Known rows, with every step that occurs
muvo-zafil-tenam-dopal: [ 0.16 -0.43 -0.02 -0.25  0.13  0.19 -0.03  0.05 -0.16  0.23  0.10 -0.23
 -0.05 -0.02  0.25  0.23 -0.25  0.04  0.25  0.34 -0.15 -0.14  0.08  0.29]
zafil-tenam-dopal-kima-mibir: [-0.31  0.23 -0.19  0.30  0.13  0.30  0.20 -0.09 -0.20  0.26  0.12 -0.27
  0.21  0.30  0.25 -0.04 -0.10  0.22  0.29 -0.22 -0.44  0.10 -0.16 -0.35]
tudazep-mibir-kima: [ 0.17  0.16  0.25 -0.07 -0.26 -0.23 -0.10  0.03 -0.15  0.03 -0.17  0.24
  0.03 -0.33 -0.10  0.29  0.33  0.08 -0.10  0.14  0.43 -0.21  0.13 -0.01]
tudazep-mibir-muvo-zafil-tenam-dopal-kima: [ 0.26 -0.68 -0.09  0.14  0.13  0.19  0.20 -0.58 -0.30 -0.02  0.16 -0.03
 -0.22  0.69  0.24  0.20  0.02 -0.23  0.01  0.13 -0.11 -0.15  0.18 -0.30]
tudazep-mibir-kima-dopal-tenam-zafil-muvo: [-0.06 -0.12  0.10  0.00  0.02 -0.24 -0.31 -0.20 -0.23 -0.33  0.22  0.10
  0.09  0.60 -0.33  0.23  0.17  0.52 -0.19 -0.12  0.32  0.12  0.24 -0.56]
zafil-muvo-mibir-kima: [ 0.26 -0.06  0.26 -0.10 -0.26 -0.55  0.05  0.27 -0.07  0.35  0.00  0.12
 -0.12 -0.38  0.15  0.17  0.25 -0.10  0.09  0.41  0.53 -0.29  0.15  0.20]
tudazep-mibir-muvo-zafil-tenam: [ 0.42 -0.29  0.23  0.32 -0.24  0.15 -0.32 -0.41 -0.22  0.28 -0.10  0.27
  0.00  0.45 -0.09  0.63  0.04 -0.11  0.03  0.03  0.06 -0.16  0.26 -0.27]
loze-kima-dopal: [ 0.13  0.84  0.42 -0.29 -0.30  0.44 -0.35  0.30  0.50  0.24 -0.14  0.22
 -0.07 -0.55  0.00 -0.31 -0.06 -0.04 -0.08  0.12 -0.11 -0.18 -0.10  0.11]
tudazep-mibir-muvo-zafil-tenam-dopal: [ 0.42 -0.67 -0.07  0.20  0.11  0.12 -0.24 -0.43 -0.24  0.20  0.19  0.12
 -0.06  0.49  0.11  0.46 -0.08 -0.09  0.12  0.24 -0.10 -0.25  0.34 -0.15]
loze-kima: [ 0.17  0.59  0.40 -0.36 -0.31  0.30 -0.16  0.45  0.28  0.35 -0.16  0.27
  0.00 -0.62 -0.05 -0.21 -0.02 -0.16 -0.14  0.19 -0.14 -0.31 -0.17  0.23]
zafil-tenam: [-0.09  0.45  0.20  0.12 -0.20  0.10 -0.15  0.24 -0.05  0.43 -0.22  0.07
  0.30 -0.10 -0.02  0.38  0.04  0.25  0.25  0.07 -0.18 -0.05 -0.24  0.15]
dopal-kima-mibir: [-0.24  0.60  0.08  0.07 -0.20  0.20  0.30  0.15  0.01  0.08 -0.28 -0.08
  0.07 -0.23  0.04 -0.29  0.16 -0.01  0.00 -0.33 -0.01  0.21 -0.24 -0.19]
muvo-zafil-tenam-dopal-kima: [ 0.00 -0.47 -0.04 -0.33  0.14  0.23  0.37 -0.10 -0.21  0.02  0.05 -0.37
 -0.25  0.21  0.39 -0.04 -0.15 -0.09  0.17  0.21 -0.18 -0.06 -0.10  0.16]
tenam-dopal-kima: [-0.14  0.09 -0.12 -0.34  0.13  0.02  0.56  0.29  0.06 -0.18 -0.02 -0.22
 -0.14 -0.34  0.28 -0.46  0.12 -0.17  0.03  0.27 -0.18 -0.01 -0.33  0.40]
mibir-tudazep: [-0.04  0.08  0.00 -0.15  0.07 -0.13 -0.05  0.20  0.09 -0.12 -0.14  0.18
  0.08 -0.70 -0.23 -0.15 -0.04 -0.19 -0.35  0.05  0.19  0.10 -0.20  0.65]
dopal-kima-mibir-tudazep: [-0.26  0.23 -0.08  0.10  0.08  0.10  0.23 -0.09 -0.05 -0.20 -0.13  0.00
  0.07 -0.32 -0.17 -0.42 -0.04 -0.19 -0.41 -0.47  0.14  0.33 -0.20  0.02]
dopal-kima-mibir-muvo-zafil-tenam: [-0.08 -0.01 -0.12  0.42 -0.13  0.32  0.02 -0.43 -0.03  0.10 -0.15 -0.03
 -0.10  0.48  0.21  0.30 -0.07 -0.12  0.15 -0.44 -0.15  0.05  0.01 -0.44]
mibir-muvo-zafil-tenam-dopal: [ 0.14 -0.52 -0.28  0.06  0.24  0.08 -0.16 -0.16  0.08  0.07  0.13 -0.04
 -0.13  0.11  0.34  0.41 -0.20 -0.08  0.31  0.29 -0.32 -0.27  0.10  0.28]
mibir-kima-dopal-tenam-zafil-muvo: [-0.33  0.05 -0.12 -0.16  0.11 -0.30 -0.22  0.09  0.08 -0.45  0.16 -0.06
  0.02  0.23 -0.09  0.18  0.06  0.52  0.00 -0.08  0.10  0.06 -0.02 -0.15]
kima-dopal-tenam-zafil: [-0.26  0.26 -0.08 -0.17  0.07 -0.09 -0.09  0.19  0.28 -0.46 -0.05 -0.07
  0.07  0.09 -0.28 -0.18  0.04  0.30  0.01 -0.13 -0.11  0.25 -0.11  0.01]
tudazep-mibir: [ 0.24  0.29  0.42 -0.01 -0.33  0.06 -0.04  0.16 -0.20  0.25 -0.22  0.22
  0.18 -0.22 -0.29  0.03  0.26 -0.02 -0.09  0.12  0.26  0.03  0.01  0.01]
tenam-zafil: [-0.08  0.17 -0.02 -0.25 -0.02 -0.24  0.17  0.47  0.32 -0.04 -0.08 -0.02
  0.02 -0.43 -0.10 -0.13  0.16  0.03  0.13  0.23 -0.10  0.23 -0.21  0.42]

Rows
[ 0.32 -0.26  0.16 -0.11 -0.04 -0.48  0.12  0.14  0.08  0.08 -0.03  0.15
 -0.05 -0.59 -0.27 -0.34  0.00 -0.48 -0.33  0.27  0.47 -0.01  0.08  0.61]	muvo-mibir-tudazep
[ 0.05 -0.54  0.02 -0.05  0.23 -0.48 -0.10 -0.09 -0.01 -0.25  0.37  0.02
  0.00  0.34 -0.49 -0.33 -0.15 -0.06 -0.42  0.00  0.35  0.30  0.20  0.04]	kima-dopal-tenam-zafil-muvo-mibir-tudazep
[ 0.07  0.04 -0.08  0.47 -0.13  0.26 -0.38 -0.29  0.01  0.29 -0.11  0.12
  0.09  0.25  0.09  0.57 -0.15  0.06  0.27 -0.29 -0.16 -0.04  0.17 -0.33]	kima-mibir-muvo-zafil-tenam
[-0.12  0.24 -0.07  0.18  0.09  0.03 -0.20  0.06  0.02  0.01 -0.08  0.14
  0.24 -0.53 -0.31 -0.17 -0.14 -0.04 -0.29 -0.32  0.14  0.24 -0.03  0.18]	kima-mibir-tudazep
[-0.01  0.04 -0.12  0.11 -0.12  0.21  0.22 -0.23  0.17 -0.20 -0.25  0.00
 -0.30 -0.03  0.19 -0.10  0.06 -0.36 -0.01 -0.34  0.06  0.08 -0.01 -0.20]	dopal-kima-mibir-muvo-zafil
[-0.09  0.09  0.10 -0.18 -0.01 -0.17  0.07  0.46  0.11  0.20  0.08  0.00
  0.10 -0.16 -0.05  0.01  0.13  0.16  0.12  0.24 -0.05  0.28 -0.22  0.24]	tenam-zafil-muvo
[-0.17  0.56  0.08 -0.16 -0.13 -0.12 -0.23  0.15  0.36 -0.24 -0.23  0.04
 -0.10 -0.66  0.16  0.15  0.18  0.23  0.14  0.12  0.25 -0.13 -0.07  0.28]	mibir-kima-dopal
[ 0.06  0.09  0.12 -0.12 -0.21 -0.48 -0.08  0.00  0.11 -0.31 -0.09  0.01
 -0.11 -0.11 -0.10 -0.01  0.14  0.03 -0.04  0.09  0.47 -0.33  0.28 -0.01]	muvo-mibir-kima-dopal-tenam
[-0.32 -0.15 -0.37  0.32  0.44  0.17  0.12 -0.32 -0.25  0.01  0.25 -0.19
  0.20  0.20  0.04 -0.18 -0.31  0.06 -0.14 -0.33 -0.29  0.21 -0.11 -0.15]	zafil-tenam-dopal-kima-mibir-tudazep
[-0.21  0.24 -0.20 -0.01  0.16  0.18  0.40  0.11  0.00 -0.04  0.04 -0.27
  0.04 -0.18  0.23 -0.46  0.01 -0.03  0.08 -0.12 -0.20  0.15 -0.14 -0.04]	tenam-dopal-kima-mibir
[-0.10  0.57 -0.16  0.49 -0.12  0.05 -0.22  0.07  0.31  0.09 -0.18  0.25
  0.18 -0.33  0.01  0.13  0.09 -0.04  0.16 -0.26 -0.17  0.00 -0.05 -0.06]	kima-mibir-muvo
[-0.22  0.06 -0.10 -0.05  0.13  0.14  0.38  0.07 -0.13  0.12  0.05 -0.23
  0.05  0.14  0.31 -0.05  0.00  0.11  0.20  0.15 -0.39 -0.05 -0.31  0.12]	zafil-tenam-dopal-kima
[-0.09 -0.68 -0.32  0.00  0.44  0.26  0.14 -0.50 -0.35 -0.10  0.24 -0.31
 -0.08  0.28  0.13 -0.17 -0.46 -0.11 -0.22 -0.29 -0.07  0.20  0.09 -0.14]	muvo-zafil-tenam-dopal-kima-mibir-tudazep
[-0.30  0.16 -0.44  0.62  0.24  0.19  0.12 -0.29  0.05  0.08  0.12 -0.09
  0.14  0.42  0.35  0.12 -0.04  0.09  0.31 -0.25 -0.61 -0.03 -0.13 -0.37]	zafil-tenam-dopal-kima-mibir-muvo
[ 0.00  0.26  0.19  0.01 -0.20 -0.08 -0.33 -0.23 -0.22 -0.43 -0.15  0.18
  0.08  0.17 -0.31  0.22  0.22  0.35 -0.23 -0.19  0.42 -0.19  0.22 -0.40]	tudazep-mibir-kima-dopal-tenam
[-0.04 -0.29 -0.14 -0.02  0.15  0.38  0.22 -0.27 -0.30  0.16  0.10 -0.39
 -0.07  0.37  0.33 -0.03 -0.26  0.05  0.19 -0.17 -0.21  0.08  0.05 -0.33]	muvo-zafil-tenam-dopal-kima-mibir
[-0.27  0.19  0.04 -0.10  0.07 -0.02 -0.18  0.21  0.05 -0.22  0.09 -0.05
  0.14  0.35 -0.25 -0.07  0.01  0.42 -0.03 -0.12 -0.07  0.28 -0.13 -0.14]	kima-dopal-tenam-zafil-muvo
[ 0.17  0.25  0.23 -0.13 -0.26 -0.48 -0.06  0.10  0.34 -0.01 -0.12  0.01
 -0.24 -0.54  0.14 -0.01  0.21 -0.05  0.15  0.36  0.55 -0.22  0.21  0.22]	muvo-mibir-kima-dopal
[-0.17  0.02 -0.09 -0.25  0.06 -0.24  0.14  0.34  0.10 -0.33 -0.05 -0.04
  0.15  0.03 -0.33 -0.13  0.08  0.15 -0.06 -0.05 -0.17  0.13 -0.17  0.18]	dopal-tenam-zafil
[-0.18 -0.04  0.02 -0.17  0.02 -0.19  0.02  0.36 -0.14 -0.10  0.10  0.01
  0.20  0.26 -0.30 -0.01  0.05  0.26 -0.07 -0.07 -0.11  0.19 -0.19  0.00]	dopal-tenam-zafil-muvo
[ 0.08 -0.15  0.17 -0.09 -0.06 -0.37  0.00  0.14  0.06  0.00  0.20 -0.06
  0.02  0.43 -0.29 -0.23  0.05  0.10 -0.02  0.11  0.21  0.17  0.17 -0.18]	kima-dopal-tenam-zafil-muvo-mibir
[ 0.33  0.06  0.44 -0.07 -0.32 -0.29  0.09  0.39 -0.12  0.58 -0.03  0.09
  0.02 -0.27 -0.02 -0.07  0.19 -0.19  0.08  0.40  0.37 -0.07  0.04  0.21]	zafil-muvo-mibir
[ 0.49 -0.30  0.19  0.02 -0.26  0.06 -0.12 -0.19 -0.06 -0.02 -0.20  0.31
 -0.19 -0.03 -0.09  0.23  0.19 -0.35 -0.13  0.13  0.32 -0.11  0.24  0.02]	tudazep-mibir-muvo-zafil
[ 0.12 -0.77 -0.03 -0.12  0.23 -0.66  0.10  0.07 -0.22 -0.13  0.36  0.07
  0.04  0.30 -0.55 -0.31 -0.12 -0.22 -0.46  0.06  0.28  0.18  0.14  0.16]	dopal-tenam-zafil-muvo-mibir-tudazep
[ 0.02 -0.35 -0.40  0.01  0.21  0.18  0.33 -0.25  0.15 -0.32  0.06 -0.19
 -0.34  0.00  0.40 -0.28 -0.06 -0.37  0.05 -0.12 -0.15  0.01  0.09 -0.07]	tenam-dopal-kima-mibir-muvo-zafil
[-0.01 -0.52 -0.31  0.02  0.24  0.13  0.27 -0.28  0.04 -0.15  0.08 -0.19
 -0.32  0.32  0.47  0.15 -0.11 -0.26  0.18  0.17 -0.33 -0.16 -0.08  0.13]	mibir-muvo-zafil-tenam-dopal-kima
[-0.20  0.53  0.14 -0.08 -0.14  0.14 -0.20  0.19  0.09 -0.32 -0.25  0.02
  0.15 -0.10 -0.24 -0.09  0.05  0.25 -0.08 -0.15  0.02 -0.02 -0.13  0.04]	kima-dopal-tenam
[ 0.28 -0.18 -0.18  0.20  0.12  0.53 -0.50 -0.28  0.17  0.46  0.32  0.11
 -0.06  0.25  0.27  0.21 -0.48 -0.14  0.14 -0.07 -0.56 -0.41  0.34 -0.39]	loze-kima-mibir-muvo-zafil-tenam-dopal
